Every row comes from one small tree of marks. The marks that hang from a mark follow it in brackets, in alphabetical order. Every link used is in the known rows. Which tree was each row made from?
In the rows, 100 means zero.
Known rows:
kupip[vodulu[pubizon] zatug[keva]]: 116  98 108  94  62  73 125  75 114  83 132  95 107 105  96 113  89  95 120  82  79  93 103  79  88  95 122 123 112  95 117
keva[zatug]: 104  94 118 100  84  91 119  96 104  77  98 104  98 102 106 113 106 108  77  99 105  95 107  69 109 118  84 110  95  94 101
tunup[zatug[keva kupip[vodulu[pubizon zerepu]]]]: 124 118  90 103  79  80 124  92 119  77 131  87 108 107 106 117  91 115 140  78  79  92  96  85  88 111 123 128 136  98 124
valus[pubizon]:  84  90 120 102  88  86 118  97 106  88 122 104 110 103 108 111 108 100 106  87  89  94 103  68 111 109  95 103  93  96 104
vodulu[keva[zatug[tunup]] pubizon sokifa[fadup[zamo]] zerepu]: 119  87 165 110  75  87 133  87 103  79 114 102 120 130 123  80 107  95 100 115 112 100 138 114 113  91  82  95 103  89 105
tunup[zatug[kupip[vodulu[keva]]]]: 126 119 107 109  78  86 122  81 121  80 118  98  96 107  97 116 127 115 108 102  79  88  99  97  88 109 101 130 111  96 132
pubizon[valus vodulu[keva[zatug[kupip]] sokifa zerepu]]: 110 128 122 115  82  88 148  95 125  82 126  91 111 114 117 115 122  90 118 103 100  94 100  50 120 100 110 113 153 101 127
zatug[keva kupip[vodulu[pubizon zerepu]] tunup]: 117 117 106  98  77  73 127 112 121  83 141  74 116 113 110 116  87 119 161  76  84  80 109  77  93 108 114 111 143 102 119
fadup[sokifa zamo]:  97  76 119 116  90 100 104  80  85  84 108  98 115 113 109  84  74 131  98 142 111  93 107 118 101 102  72  93  77  85  98
valus[pubizon[vodulu[keva kupip sokifa[fadup] zerepu]]]: 106 120 154 115  95  95 138  77 118  94 135 106 121 126 125  91 111  90 142 108  87 107 108  89 104  86 110 106 131  90 132
kupip[vodulu[pubizon sokifa[fadup] zerepu] zatug]: 130 102 148 100  86  92 111  69 111 100 132 106  96 104 114  95 113  93 123 110 100 115 116  89  95  86 117  97 113  88 113
valus[pubizon[vodulu[keva sokifa[fadup] zerepu]]]: 102 107 131 119  92  89 137  77 119  91 131 107 116 125 122  85 125  84 126 106  88 107 101  89 103  95  99  98 112  93 122
pubizon[valus vodulu[sokifa[fadup]]]:  98  99 124 122  96  88 122  87 113 105 126 111  93  97 111  99 112  89 109 114  86  99  88  83 107  90  86  94 100  97 102
fadup[zamo]: 100  80 110 110  88  95 103  90  97  86 110  97 110 109 102  98  93 120  95 122 103  94 101 112 102 108  77  97  78  92  95
zerepu[vodulu[keva[zatug] pubizon[valus] sokifa[fadup]]]: 111  92 167 120  78  79 134  80 113  87 144 131 105  90 126  90 110  60  81  99  78 106 121  85 104  84  89 110 112  90 118
kupip[zatug[keva[vodulu[pubizon sokifa]]]]: 111  92 104 102  68  76 132  65 107  60 123  92  96 105 112  93  89  78 122  92  89  94 115  83  94  85 110 128 125  86 100
zatug[keva[vodulu[kupip pubizon[valus] sokifa]]]:  95 104 132 108  78  79 136  81 113  80 143  95 110  92 131  96  72  71 148  94  73  89 112  76 103  71 104 124 152  83 103
tunup[zatug[keva[vodulu] kupip]]: 115 111  53 111  81  77 124  86 119  52 109  90  90 106  96 114  96 118 115  83  75  82  92  96  86 116  96 142 118  87 108
vodulu[pubizon]:  95  86 129 101  87  87 116  92  99  89 119 104 113  95 116 103  94  96 107  99  93  91 111  81 107  99  87 101 101  98 100
tunup[zatug[keva kupip]]: 113 111  71 106  81  84 118  97 108  61 107  92  95 106  91 123  92 127 103  76  85  77  96  91  91 118  97 133 106 107 108
keva[vodulu[sokifa[fadup] zerepu]]: 116  99 111 113 104  97 110  77 111  82 115 106  92 108 124  78 114  99 118 124 101 110 110 105  92 103  76  94 107  75  95
sokifa[fadup[zamo]]: 104  78 108 116  92  95  98  86 101  93 111 109 107 112  98  90  96 122  84 120  93  99 102 133  94 100  68  91  63  88  95
tunup[zatug]: 109  96 112 104  91  92 113  90 101  74  95 109  92  97  99 117 108 114  90 103 101  93  98  84 105 124  88 117  83  97 100
tunup[zatug[kupip[vodulu[keva pubizon zerepu]]]]: 127 120 123 105  79  87 129  83 123  85 131  95 115 108 111 112 118 105 132  98  84  96 107  88  96 105 118 123 135  95 135
kupip[vodulu]: 110  99 117 104  89  90 108  87 112  96 121  98  96  98 105 105 110 108 111 112  90  97  95  86  90 110  89 104  96  90 109
zamo[sokifa[fadup]]:  98  89 127 108 100  97 102  85  93  97 106 102  98 100 114  86  94 114  89 130  96  91 117 107  92  99  68  89  76  87  85

Which tree is each row?
122 114 137 101  86  91 123  92 110  88 130  85  98 103 130 105 110  97 124 100 102 102 118  65 102  93 115 110 150  91 120 => keva[zatug[kupip[vodulu[pubizon sokifa zerepu]]]]
121 118 176  87  72  86 139  92 112  77 122 100 129 118 107 124  94 106 144  96 111  90 136  66 122  99 123 114 135 100 126 => vodulu[keva kupip[zatug[tunup]] pubizon zerepu]
118 118 122 105  76  79 125 102 123  86 128  84 104 113 100 114 122 118 130 101  84  76 113  88  93 104  92 112 119 100 126 => zatug[kupip[vodulu[keva]] tunup]
115 112 153  89  82  90 120  99 104  77 105  99  99 106  91 135  92 124 125  98 113  85 121  64 116 108 110 116 107 101 111 => vodulu[kupip[zatug[tunup]]]
117 114 127  89  71  81 128  99 107  65 110  91 104 114  86 134  76 124 129  81 101  77 117  71 105 109 113 127 113 104 110 => vodulu[kupip[zatug[keva tunup]]]
 93 101 125 116  93  88 128  90 109  96 125  99  96  95 115 108 108  86 120 116  97  95  86  61 114  98  94 100 115 101 102 => pubizon[valus vodulu[sokifa]]
117 113 132 111  85  93 144  80 113  71 107  96 108 124 123  97 121  89 106 120 113 104 104  70 109 112  98 111 127  95 121 => pubizon[vodulu[keva[zatug] sokifa zerepu]]
121 130 156 111  85  95 138  73 124  96 132 112 113 115 106 112 112  91 134 115  97 107 105  74 114  83 122 108 133  95 131 => pubizon[valus vodulu[keva kupip[zatug] sokifa[fadup] zerepu]]
101 121 155 110  92  96 144  81 114  85 133  95 124 124 129 100 107  86 153 111  97 103 107  68 112  93 119 113 145  95 133 => valus[pubizon[vodulu[keva kupip sokifa zerepu]]]
109 107 169  99  98 104 117  89  93  88 126  96 113 101 135  98  84  97 143 112 113 102 127  77 109  89 104 101 140  96 107 => vodulu[kupip pubizon sokifa zerepu]
103 123 109  98  78  81 143  86 121  74 129  91 123 124  97 130  80 108 153  75  89 100  90  52 111 109 148 128 137  98 133 => valus[pubizon[vodulu[kupip[zatug[keva]] zerepu]]]
110 111 110 104  74  87 129  96 114  71 108  97 109 113 102 114 117 111  82  92  92  82 116  78 103 106  87 121 116  99 120 => vodulu[keva[zatug[kupip]]]
109 106 129 114  81  78 134  72 116  79 132 113  97  93 121  98  81  78 129  90  65  96 109  98  97  75 104 133 131  79 105 => tunup[zatug[keva[vodulu[kupip pubizon[valus] sokifa[fadup]]]]]
125 113 132  98  77  77 124  97 108  58 125 102  98 105  90 131  68 117 133  83  95  87 112  76  95 119 119 133 115 101 123 => zerepu[vodulu[kupip[zatug[keva tunup]]]]
106  92 163 122  86  82 123  80 110  95 154 129 108  86 125  84 106  63 103 106  73 102 117  99  97  79  85 101 108  95 115 => zerepu[vodulu[keva pubizon[valus] sokifa[fadup]]]
 97 106 147 104  76  72 143  95 114  76 140  89 108  97 129 105  73  78 162  90  82  80 120  68 111  78 102 122 152  88 100 => zatug[keva[vodulu[kupip pubizon[valus] sokifa]] tunup]
112 103  87 108  89  89 122  81 110  61 119  86 100 113 122  84  93  96 134 108 100  98 103  91  89 111  87 112 126  82  96 => zatug[keva[vodulu[sokifa zerepu]]]
 89  90 151 106  85  88 122  93 100  97 134 106 106  84 126 102 100  75 115 102  96  93 113  63 118  83  91  96 118 101  92 => vodulu[pubizon[valus] sokifa]
125 106 163 100  75  77 130  87  97  58 136 100  97 100 111 115  63  92 142  85  98  90 129  75  98  95 125 132 135 103 120 => zerepu[vodulu[kupip[zatug[keva tunup]] pubizon sokifa]]
 99 110 126 114  99  93 128  95 113  96 126  97 105 100 121 108 108  90 135 119 107 104  87  55 118 109 101  93 127  99 105 => pubizon[valus vodulu[sokifa zerepu]]
 97  89 119 124 100  93 120  81 108  95 128 101 113 125 118  84 105 101 126 118  97 115  93 108 106  96 100  89  96  87 108 => valus[pubizon[vodulu[sokifa[fadup[zamo]] zerepu]]]
106 110  69 106  79  70 128 106 121  58 119  77  97 113  99 113  91 121 136  82  81  69 106  88  92 112  86 125 126  91 104 => zatug[keva[vodulu] kupip tunup]
133 124 136 110  88  90 119  94 123  92 134  90  98 120 113  95 130 114 137 111  95  90 123 104  89  96  90  97 125  96 121 => zatug[kupip[vodulu[keva sokifa[fadup] zerepu]] tunup]
133 108 129 112  90  92 111  98 113  88 118  85  91 124 110 101 113 128 115 115 108 101 117 109  97 101  94  98 113  85 113 => keva[zatug[kupip[vodulu[sokifa[fadup[zamo]] zerepu]] tunup]]
117 111 151 111  91  92 119  85 107  75 132 115 112  98 112 102  90 102 115 114  86  96 112  98  91 108  92 120 114  93 131 => zerepu[vodulu[keva kupip]]
126 116 152 103  98  93 128  91 114  72 103 100  89 117 126  99 104 107 126 114 112 104 128  83 108 105  89 110 131  71 106 => keva[vodulu[kupip sokifa[fadup] zerepu] zatug[tunup]]
